What can hang from each mark:
sumil: maduf
maduf: bisa sumil
lepu: bisa nakit nuzom sope
nuzom: lepu maduf tazez
sope: lepu
senoge: lepu maduf
tazez: bisa nuzom
nakit: lepu
bisa: lepu maduf

Each row was made from one small tree. The marks that hang from a mark follow it in brackets, in alphabetical order. Every link used is in the known rows. Write each row's tree.
In the rows, zero is written as 100.
Known rows:
nakit{lepu{bisa{maduf} nuzom sope}}: 112,112,87,131,113,101,90,92,129,82,80,96,116,63,92,105,58,86,109,111,96,120,92,122,139,101,87
senoge{lepu}: 93,100,78,118,102,135,103,104,108,141,118,88,113,103,74,112,55,84,112,117,95,140,62,132,106,75,111
senoge{lepu{bisa nakit} maduf}: 95,122,66,145,110,130,120,98,111,150,98,110,100,122,88,97,64,60,109,132,106,138,71,123,114,80,87
nuzom{maduf}: 101,122,84,137,122,112,93,128,125,119,129,86,112,90,76,109,61,92,107,117,89,136,93,129,125,107,111
sumil{maduf{bisa{lepu{nuzom}}}}: 118,99,138,138,120,110,80,91,103,86,116,92,108,99,109,91,54,97,117,127,85,142,66,95,138,80,101
senoge{lepu{bisa sope}}: 94,114,61,116,105,128,118,104,120,127,93,101,106,80,85,82,49,67,114,116,111,121,67,116,119,68,82
bisa{lepu{sope}}: 103,107,79,120,123,116,103,97,113,109,132,88,116,87,90,78,58,91,132,95,84,120,87,108,122,101,78
lepu{nakit nuzom sope}: 106,100,77,134,141,97,81,98,115,102,111,102,119,68,99,70,56,86,130,99,89,116,92,120,132,102,54
sope{lepu{nakit}}: 98,107,90,131,105,116,71,102,106,113,138,93,112,106,106,105,61,101,131,105,75,126,79,117,112,105,81
sumil{maduf{bisa{lepu}}}: 108,109,134,129,115,124,93,100,103,100,129,92,104,111,102,102,57,94,117,122,87,152,78,105,122,78,114
maduf{bisa}: 111,114,120,119,115,123,92,107,110,110,121,77,107,79,86,116,57,90,108,122,88,140,111,136,114,73,131
senoge{lepu{bisa nakit} maduf{sumil}}: 94,131,57,139,108,136,115,108,112,145,88,101,96,142,81,100,62,44,107,148,116,136,74,96,137,87,82
senoge{lepu{nakit} maduf}: 88,111,65,138,116,132,118,96,103,156,111,101,107,133,87,105,66,71,114,126,101,148,71,132,108,81,95
bisa{maduf}: 99,110,91,134,113,114,100,105,115,117,129,72,116,83,67,118,69,101,106,109,76,146,89,141,117,110,133
maduf{bisa sumil}: 108,127,109,112,113,129,87,117,111,106,109,66,103,95,79,120,55,74,106,139,96,137,114,108,136,81,129
nuzom{lepu{bisa nakit sope} maduf}: 101,128,59,144,132,107,98,137,131,102,104,121,109,90,102,62,58,84,120,115,100,129,120,97,141,137,46
sumil{maduf{bisa}}: 102,116,123,128,115,119,93,110,108,110,116,89,104,99,102,118,56,87,105,128,89,154,90,118,120,67,121
maduf{bisa{lepu} sumil}: 115,118,120,114,113,133,88,107,106,96,121,68,103,110,80,104,57,81,118,132,95,136,104,94,139,93,118
bisa{lepu}: 109,102,94,128,113,125,90,97,108,116,141,84,116,102,82,97,61,98,123,104,74,128,82,119,115,105,99
sumil{maduf{bisa{lepu{nakit nuzom}}}}: 117,95,141,146,132,109,76,92,99,84,121,111,107,108,113,83,58,98,126,122,90,149,73,101,137,92,82
nuzom{lepu tazez{bisa}}: 101,115,87,126,112,124,92,134,121,118,117,75,114,95,96,121,52,104,95,98,80,115,117,110,106,161,77
tazez{bisa}: 95,118,86,127,119,118,104,124,113,122,129,68,110,87,89,128,57,88,112,81,77,128,103,133,108,108,82
nuzom{tazez}: 110,113,98,123,112,121,80,109,124,122,120,88,114,79,77,111,55,93,95,123,86,113,95,133,105,120,116
sope{lepu}: 98,109,86,124,94,119,76,102,109,116,134,75,112,95,99,113,57,103,121,110,72,119,76,110,111,93,100
sumil{maduf{bisa{lepu{sope}}}}: 101,113,118,120,123,116,106,98,109,92,117,95,105,96,112,82,54,87,124,112,97,145,84,94,130,79,92
sumil{maduf{bisa{lepu{nakit}}}}: 108,105,137,136,126,122,88,100,100,97,130,111,102,122,108,94,63,92,126,118,91,161,84,109,122,91,93
tazez{bisa nuzom}: 93,106,90,132,127,116,102,127,100,125,136,69,110,83,96,139,50,87,112,89,75,126,106,119,124,137,74

Write each row's tree:
100,118,93,145,97,109,85,101,114,98,121,94,104,90,94,104,67,103,120,111,82,134,73,116,124,121,95
sope{lepu{bisa{maduf} nakit}}
102,111,77,142,112,118,92,128,105,109,107,74,110,104,75,115,57,83,100,143,82,134,110,71,162,170,95
tazez{nuzom{lepu{bisa{maduf{sumil}}}}}
97,111,97,137,116,119,116,109,110,103,139,61,112,99,78,120,68,106,118,73,76,143,83,125,119,141,98
tazez{bisa{lepu maduf}}
97,132,70,133,125,107,104,113,124,95,96,94,103,85,75,82,65,68,116,117,106,132,102,99,154,127,78
lepu{bisa{maduf{sumil}} nakit sope}
108,129,90,123,99,126,86,111,125,102,90,83,108,111,71,140,64,70,99,132,96,138,105,115,141,109,118
nakit{lepu{bisa{maduf{sumil}}}}
104,114,91,130,113,123,96,105,110,102,129,64,112,117,63,107,69,91,116,116,84,141,79,97,144,132,120
bisa{lepu maduf{sumil}}
111,110,101,133,121,107,83,116,123,105,108,73,113,64,91,118,48,97,95,100,86,101,90,122,118,135,78
lepu{nuzom{tazez{bisa}}}
105,120,75,132,109,111,102,113,134,98,91,91,113,63,83,80,56,99,91,124,96,113,109,101,128,160,99
nuzom{lepu{bisa{maduf} sope} tazez}
97,117,76,123,122,116,108,102,116,94,117,67,113,100,70,87,66,88,124,109,93,132,86,87,150,129,98
bisa{lepu{sope} maduf{sumil}}
99,112,95,129,135,111,102,141,111,98,110,88,109,76,105,95,48,94,113,136,100,136,139,91,150,137,89
tazez{nuzom{lepu{sope} maduf{bisa}}}
109,130,74,130,133,98,79,129,142,89,85,86,111,69,80,82,48,77,95,146,117,96,94,80,164,140,81
lepu{nuzom{maduf{sumil} tazez} sope}
119,108,103,139,104,107,77,94,123,92,89,94,115,79,84,126,61,92,101,118,86,130,89,133,132,105,108
nakit{lepu{bisa{maduf} nuzom}}
121,123,99,126,116,114,56,126,140,94,81,94,114,104,82,129,52,78,89,154,112,109,103,102,151,138,101
nakit{lepu{nuzom{maduf{sumil} tazez}}}
100,141,47,131,119,114,98,146,135,100,89,89,106,98,89,76,52,70,109,136,105,117,118,63,163,136,62
nuzom{lepu{bisa sope} maduf{sumil}}
107,96,94,139,110,104,59,95,105,99,126,94,115,89,110,94,56,106,131,110,74,114,66,108,126,103,69
sope{lepu{nakit nuzom}}
112,116,123,131,128,124,90,131,105,94,123,75,99,108,83,114,54,80,114,151,105,139,107,79,168,135,111
tazez{nuzom{maduf{bisa{lepu} sumil}}}
99,136,80,118,126,118,99,145,125,90,93,74,104,98,94,88,53,80,111,142,112,137,136,74,159,117,94
nuzom{lepu{sope} maduf{bisa sumil}}
110,101,82,132,99,122,91,97,115,121,93,100,110,80,81,92,47,78,108,129,97,119,49,115,124,69,90
senoge{lepu{bisa nuzom}}
116,103,96,115,119,108,69,96,132,95,83,101,122,67,99,107,48,88,104,120,101,96,100,125,123,112,80
nakit{lepu{nuzom{tazez} sope}}
106,131,80,134,106,117,98,114,122,106,104,72,104,92,61,112,64,74,99,132,91,135,91,101,146,117,119
lepu{bisa{maduf{sumil}}}
101,103,84,127,134,115,98,96,110,107,134,106,115,96,97,67,62,89,141,88,88,127,93,116,122,113,57
bisa{lepu{nakit sope}}
113,103,90,131,138,99,75,100,126,99,100,110,117,58,96,70,51,91,112,115,100,99,93,120,127,130,60
lepu{nakit nuzom{tazez} sope}
94,120,55,131,127,109,100,133,128,111,114,89,118,89,96,80,57,97,116,112,91,129,114,99,134,128,77
nuzom{lepu{sope} maduf}
118,115,98,143,124,102,71,120,136,103,106,93,115,68,78,100,52,99,89,137,98,107,83,118,133,135,106
lepu{nuzom{maduf tazez}}
103,122,76,131,128,108,98,108,122,111,109,115,106,73,96,73,56,73,125,102,96,119,104,121,125,98,57
lepu{bisa nakit sope}
123,118,98,139,123,113,69,120,132,90,107,86,110,100,73,89,53,89,99,146,103,104,77,76,160,153,94
bisa{lepu{nuzom{maduf{sumil} tazez}}}
